Known rows, with every step that occurs
bogo-fofep-minamul: [-1.64  2.09  2.70 -0.95  0.10  0.45 -1.01 -2.13 -1.02 -3.83 -2.72  0.26
 -1.84 -1.51  1.39 -0.94 -0.19 -1.88 -2.96  0.82 -1.01 -0.86 -3.65]
minamul-rede-tubi: [ 1.15  1.79  0.12  1.71 -0.44 -1.91 -1.03  0.02 -0.33  1.12 -1.49 -0.20
 -0.66 -1.43 -1.06  1.50  0.59  1.75 -0.42 -1.30 -1.57 -2.95  0.69]
bogo-rede-zifikiz-fofep-minamul: [-3.80  1.23  0.29  0.14 -3.19 -0.78 -0.85 -5.29 -1.30 -3.50  0.83  0.04
 -0.65  0.14 -0.91 -2.33  0.00 -0.95  0.19  2.30 -0.90 -0.60 -3.34]
fofep-minamul-rede: [ 1.85 -0.16  1.45 -1.65 -1.27 -1.84 -0.93  0.85 -0.49 -1.05 -0.62  1.74
  0.89 -1.61 -0.17  1.07 -2.20 -2.37 -1.73 -1.17 -1.88 -2.43 -1.29]
rede-tubi-fofep-tepa-veder: [-1.15  0.44 -1.09  1.18  4.61  1.28  1.73  2.74 -0.67  2.70 -3.80  0.11
 -1.44  2.05  2.42  0.10  2.57  3.10  0.78 -0.04  3.64  4.63  1.34]
tubi-rede-ginas: [-1.35 -1.17  2.53  1.87  0.76  2.58  1.38 -0.57 -0.79  0.58  1.93  1.00
 -0.03  1.75 -2.20  1.17 -0.12 -1.46  2.52  1.20 -1.38 -0.09 -3.82]
sopav-fofep-tepa-rede: [ 1.68  3.04  0.64  1.11  1.91  4.41  0.74  1.19  1.93  0.70  0.85  0.78
  2.38  2.42  3.27 -0.60 -0.10 -1.75 -0.96 -0.37  2.29  2.19  3.10]
minamul-rede-ginas: [ 2.22  0.00  1.48  1.05 -1.57 -0.47  0.00 -0.50  1.48  1.25  1.49 -0.72
  0.05 -0.76 -2.13  1.50 -0.07 -0.90  0.10 -2.09 -4.65 -2.56 -1.35]
fofep-minamul-rede-ginas: [ 1.19 -0.58  1.52 -1.59 -1.77 -1.17  0.28  0.64 -0.06 -0.75  0.38  0.93
  0.80 -1.04 -0.55  1.15 -2.21 -2.68 -1.15 -1.42 -3.72 -1.80 -3.86]
tubi-fofep: [-0.11  0.67  1.47  0.25  1.87  1.59  2.12  1.33 -0.20 -1.25 -0.99  0.48
 -1.15  1.33  1.71  1.86  0.88 -0.25  0.23 -0.35  1.91  0.95  2.81]
fofep-tepa: [ 1.20 -0.95 -1.30  1.75  3.00  2.56 -1.56 -0.40  0.18  4.65 -0.30  0.41
 -0.13  0.55  1.13 -0.56  0.29 -0.62  0.38  0.24  0.22  1.00  1.26]
zifikiz-fofep: [-0.06 -1.36 -0.95 -1.03 -0.34  0.15 -0.70  0.17  1.17 -1.74 -0.78  0.51
 -1.55 -2.52  0.80 -1.30  0.11  0.26  0.11 -0.20  0.18 -0.93  2.21]
tepa-rede: [ 2.38  1.80 -0.95 -1.47  0.13  1.57  1.04  0.95  2.38 -1.96 -1.00 -0.05
 -0.22  0.55  1.86  2.30  1.36 -0.14 -1.69 -0.33  1.48  1.76  2.29]
bogo-rede: [-0.69  3.53  2.01  2.34 -0.80  0.90 -1.54 -5.50  0.06 -0.71 -0.78  1.32
 -0.90  0.71 -1.26 -1.29  2.52 -1.00 -0.37  0.89 -1.83 -1.25 -1.51]
rede-ginas: [-0.64 -0.30  0.96  0.62 -0.74  2.69  1.33 -0.48  1.18  0.59  0.77 -0.47
 -0.79  0.53 -0.22  0.32  2.12 -0.66  0.48 -0.22 -3.25 -0.01 -2.19]
rede-tepa-veder: [ 1.29 -1.73  0.48 -0.99 -0.04 -0.72  2.02  0.70  1.20  4.01  1.15  1.14
  0.46  0.40 -0.86 -2.82  2.88  1.83 -0.32  0.92  1.88  0.84  0.77]
tubi-rede-zifikiz: [-2.90 -0.90  1.30  2.05 -0.49  1.29  0.22 -1.33 -2.40 -0.32  2.77  0.20
  0.68  2.23 -2.35  1.23 -0.21 -0.33  2.79  2.92  1.32 -0.87 -1.53]
minamul-rede-tubi-fofep: [ 0.78  1.92  0.64  1.49  0.66 -1.76  0.73  1.22 -0.88  0.20 -1.66 -0.37
 -0.92 -0.43 -0.32  2.56 -0.05  1.60 -0.10 -1.51  0.00 -1.51  1.38]
minamul-rede-zifikiz-fofep: [ 0.15 -1.08 -0.79  0.31 -3.18 -2.59 -1.08 -0.69  0.22 -1.01  2.28 -1.73
  0.10 -1.73 -1.89  0.67 -1.27  0.60  0.64 -0.48 -1.68 -3.45  1.48]
fofep-ginas: [ 1.21  0.35 -0.64 -0.53  0.60  1.74 -2.74  1.30  1.31  2.80  0.02  1.08
  2.16 -0.02  0.16 -1.84  2.71  0.10 -0.48 -0.47 -3.05  0.95  0.39]
tubi-rede-zifikiz-fofep-tepa: [-2.72 -2.83 -0.55  1.54  0.83  0.97 -0.27 -0.85 -2.18  0.44  2.98 -0.30
  0.44  1.09 -1.70 -0.14 -2.27 -0.24  3.51  2.81  1.97  0.31 -1.18]
zifikiz-fofep-ginas: [ 0.63 -1.36 -1.87 -1.81  0.13  0.36 -2.22  1.64  1.79  0.29 -0.31  0.72
  0.79 -2.45  0.58 -3.10  0.85  0.63  0.11 -0.61 -1.96  0.81  1.38]
tubi-rede: [-0.54 -0.28  2.25  1.89  1.45  1.53 -0.28 -0.44 -1.26  0.18  0.78  1.96
  0.15  1.05 -1.80  1.06 -0.16 -1.06  1.86  1.41  0.82 -0.90 -0.86]
minamul-rede-zifikiz-veder: [ 0.00  0.77 -0.49  0.35 -2.86 -2.82 -1.66  0.66 -0.84 -0.25  0.48 -1.87
  1.68  0.15 -2.15  0.30 -0.71  1.02 -0.43 -1.84 -1.07 -3.42  0.80]
tepa-veder: [ 1.82 -0.81  0.66 -1.06  1.37  0.57 -0.08  1.87  3.03  1.60 -2.49  1.54
 -0.56  0.98  0.03 -2.09  4.58  1.52 -0.32 -1.15  0.87  2.73  2.32]
minamul-rede: [ 2.85  0.74  1.08  0.97 -0.83 -1.47 -1.45 -0.46  0.97  1.04  0.38  0.20
  0.06 -1.41 -1.75  1.49 -0.27 -0.52 -0.54 -1.92 -2.47 -3.59  1.78]

Rows
[ 0.19  0.14 -3.61 -0.33  1.59  1.53 -0.49  1.63  0.15  1.71 -0.36 -1.84
  1.57  2.50  1.80  0.13 -0.58  0.60 -0.52 -0.16  3.06  3.09  1.16] | fofep-tepa-rede-zifikiz-veder
[-1.54  1.74  2.33 -0.48 -1.71 -1.69 -1.24 -2.71 -1.55 -3.86 -0.67 -1.21
 -0.83 -1.66 -0.31 -0.05 -1.58 -1.57 -2.53  0.53 -2.04 -2.38 -3.99] | bogo-fofep-minamul-rede-zifikiz
[ 0.52 -0.22  2.32 -1.60  0.33 -0.49  2.87  2.23 -0.82 -2.24 -0.12  0.55
  0.02  0.71  1.10  2.86 -2.47 -2.27 -0.53 -1.62 -0.66  0.38 -1.53] | tubi-fofep-minamul-rede-ginas
[ 1.16  1.16 -0.16  2.17  2.27 -1.18  0.26  1.16 -1.11  2.35 -1.29 -0.65
 -0.57 -0.08  0.04  2.16 -0.96  1.49  0.29 -1.46  0.31 -0.48  1.11] | minamul-rede-tubi-fofep-tepa
[ 0.40 -2.46 -2.36 -0.06  1.93  1.08 -1.51  0.21  0.89  1.82 -0.39  0.15
 -1.02 -1.94  1.31 -1.98 -1.19  0.06  0.69 -0.10  0.61  0.58  2.07] | zifikiz-fofep-tepa
[ 1.02 -1.73 -0.35 -2.89 -1.36 -2.50 -0.82  1.20  0.37 -2.61 -0.71  1.09
 -0.24 -3.62  0.39 -0.62 -3.09 -1.31 -0.90 -1.26 -1.04 -1.94 -0.09] | zifikiz-fofep-minamul-rede
[-3.06  1.11 -0.66  2.06 -1.38  0.37 -1.51 -5.97 -0.86 -0.43  1.50 -0.78
 -0.54  0.65 -1.13 -2.67  0.56 -0.13  1.25  2.36 -0.59  0.20 -1.86] | bogo-rede-zifikiz-fofep-tepa
[ 1.23  1.90  0.11  0.90  0.99 -1.68 -0.24  2.14 -0.50  1.37 -1.28 -0.11
  0.56 -0.43 -0.35  1.55  0.37  1.88 -0.20 -1.80 -1.48 -0.47  0.80] | minamul-rede-tubi-fofep-ginas
[-0.03 -0.49  0.45 -1.43 -2.82 -2.27 -0.54  0.10 -1.29 -1.46  1.00  0.39
  1.40 -0.62 -0.55  1.17 -2.35 -1.62 -0.89 -0.05 -1.60 -2.49 -2.04] | fofep-minamul-rede-zifikiz
[ 0.61  0.82  0.58 -1.08 -0.85 -2.20 -0.62  1.11 -1.50 -0.73 -2.01  1.33
  0.22 -1.50  0.39  1.22 -1.61 -0.59 -1.53 -0.78 -1.24 -1.92 -2.24] | fofep-minamul-rede-tubi
[ 3.53 -0.98  1.06 -0.29 -0.84 -3.22  0.64  0.54  1.40  3.84  1.90  0.51
  0.99 -0.94 -2.82 -1.09  0.44  1.12 -0.51 -1.26 -0.73 -2.05  1.09] | minamul-rede-tepa-veder
[-2.52  1.57  0.12 -0.51  1.61  0.36  2.34  2.24 -2.60 -1.88 -3.82  0.87
 -1.35  0.75  2.81  1.71  0.73  1.37 -0.43  0.49  2.70  1.74 -0.91] | rede-tubi-fofep-minamul
[-0.14  1.69  1.97  1.02 -1.03 -0.77  0.67 -4.74  0.56  2.24  0.81  1.62
 -0.27  1.03 -2.19 -3.76  3.40  0.64 -0.30  1.55  0.01  0.41 -2.16] | bogo-rede-tepa-veder
[ 1.65 -1.51 -3.20 -1.60  2.04  1.11 -0.23  1.21  1.96  0.33 -0.56 -0.41
 -0.67 -1.47  2.22 -0.85 -1.47  0.04 -0.13 -0.19  1.89  2.60  2.52] | zifikiz-fofep-tepa-rede
[-0.53 -1.12  2.08  1.57  0.43  0.45  1.55 -1.18 -2.31  2.43  3.33  1.66
  0.97  0.83 -2.53  0.11 -0.98 -0.48  1.89  2.73  1.80 -2.05 -1.98] | tubi-rede-tepa
[-3.39  0.70 -1.42 -0.13 -2.30 -0.28 -1.01  1.00 -1.59 -1.24 -0.60 -1.81
  1.15  1.77 -0.39 -1.18  1.42  1.69 -0.11 -0.07  1.34 -1.05  0.43] | rede-zifikiz-veder
[ 1.30 -2.14 -3.08 -1.30  1.56  1.73  0.67  1.01  2.43  0.45  0.12 -1.12
 -0.76 -1.03  1.83 -0.62 -1.54 -0.24  0.42 -0.39  0.49  3.05  0.75] | zifikiz-fofep-tepa-rede-ginas
[ 1.70  0.39 -0.09  1.36  2.87 -1.71  0.55  2.39  0.24  2.96 -2.19 -0.34
 -0.50  0.57 -0.15  0.97  0.48  2.35  0.31 -1.99  0.90  1.43  1.50] | minamul-rede-tubi-fofep-tepa-veder
[-0.43  0.17 -2.86 -2.15 -2.13  0.38  1.47  0.57  1.56 -3.94  0.86 -1.98
 -0.14  0.36  1.51  1.48  0.35  0.91 -0.41  1.00  2.37  1.94  2.15] | tepa-rede-zifikiz-fofep
[-3.35  1.77  0.30  1.51 -2.99 -0.22 -1.08 -5.98 -0.63 -2.57  1.19 -0.62
 -0.87  0.42 -1.48 -2.12  1.49  0.04  0.93  2.25 -1.11 -0.81 -1.83] | bogo-rede-zifikiz-fofep
[ 0.94 -0.19  2.06 -1.78  0.18 -1.73  3.05  1.89 -1.71 -0.85  0.81  1.10
  0.71  0.00  0.81  2.15 -3.04 -1.59 -0.81 -0.62  1.46 -0.78 -0.22] | tubi-fofep-minamul-rede-tepa
[ 0.35  0.77  0.61 -0.72  2.20  1.88  0.46  2.80  0.35  0.63 -0.44  0.70
  1.29  1.46  1.25  0.31  1.49 -0.13  0.16 -0.88  0.02  2.51  1.77] | tubi-fofep-ginas
[-2.65 -2.50 -3.02  0.40 -0.81  0.70 -0.82 -1.07 -0.50  0.69  2.01 -1.90
 -0.16 -0.06  0.41 -1.35 -0.51  1.01  1.64  1.79  0.97  0.56  0.99] | rede-zifikiz-fofep-tepa
[ 1.14 -2.52 -1.64 -0.09 -0.86 -2.51 -1.27  0.33  1.26  1.83  1.66 -1.63
  0.57 -0.70 -1.82 -1.01 -0.92  1.20  1.12 -1.03 -0.68 -0.21  1.66] | minamul-rede-zifikiz-fofep-tepa-veder
[ 0.19  0.47  1.01  1.10  3.89  1.50 -1.79 -1.46  1.20  1.80 -2.82 -0.79
 -1.89  0.07  0.68 -2.98  2.05  0.28 -1.30  0.02  0.28  2.88 -0.83] | bogo-fofep-tepa-veder
[-0.50 -0.37 -2.63 -3.61 -2.23 -0.11  1.62  1.17  0.85 -4.86  0.50 -1.12
  0.37 -0.04  2.04  1.44 -0.92 -0.13 -1.00  1.13  2.34  2.18  0.49] | tepa-rede-zifikiz-fofep-minamul
[ 0.04  0.04 -1.44  0.00  3.04  2.35  2.65  1.74 -0.15  0.16  0.48 -1.61
  0.15  3.05  2.80  2.73 -0.92 -0.16  0.58  0.53  4.06  4.36  2.60] | tubi-fofep-tepa-rede-zifikiz
[-3.37 -2.11 -1.56 -2.12 -3.12 -0.65  0.12 -0.37 -1.20 -3.35  1.16 -0.68
 -0.11 -0.82  0.84 -0.75 -0.93 -0.03  0.45  1.80  0.61 -0.52 -0.69] | rede-zifikiz-fofep-minamul
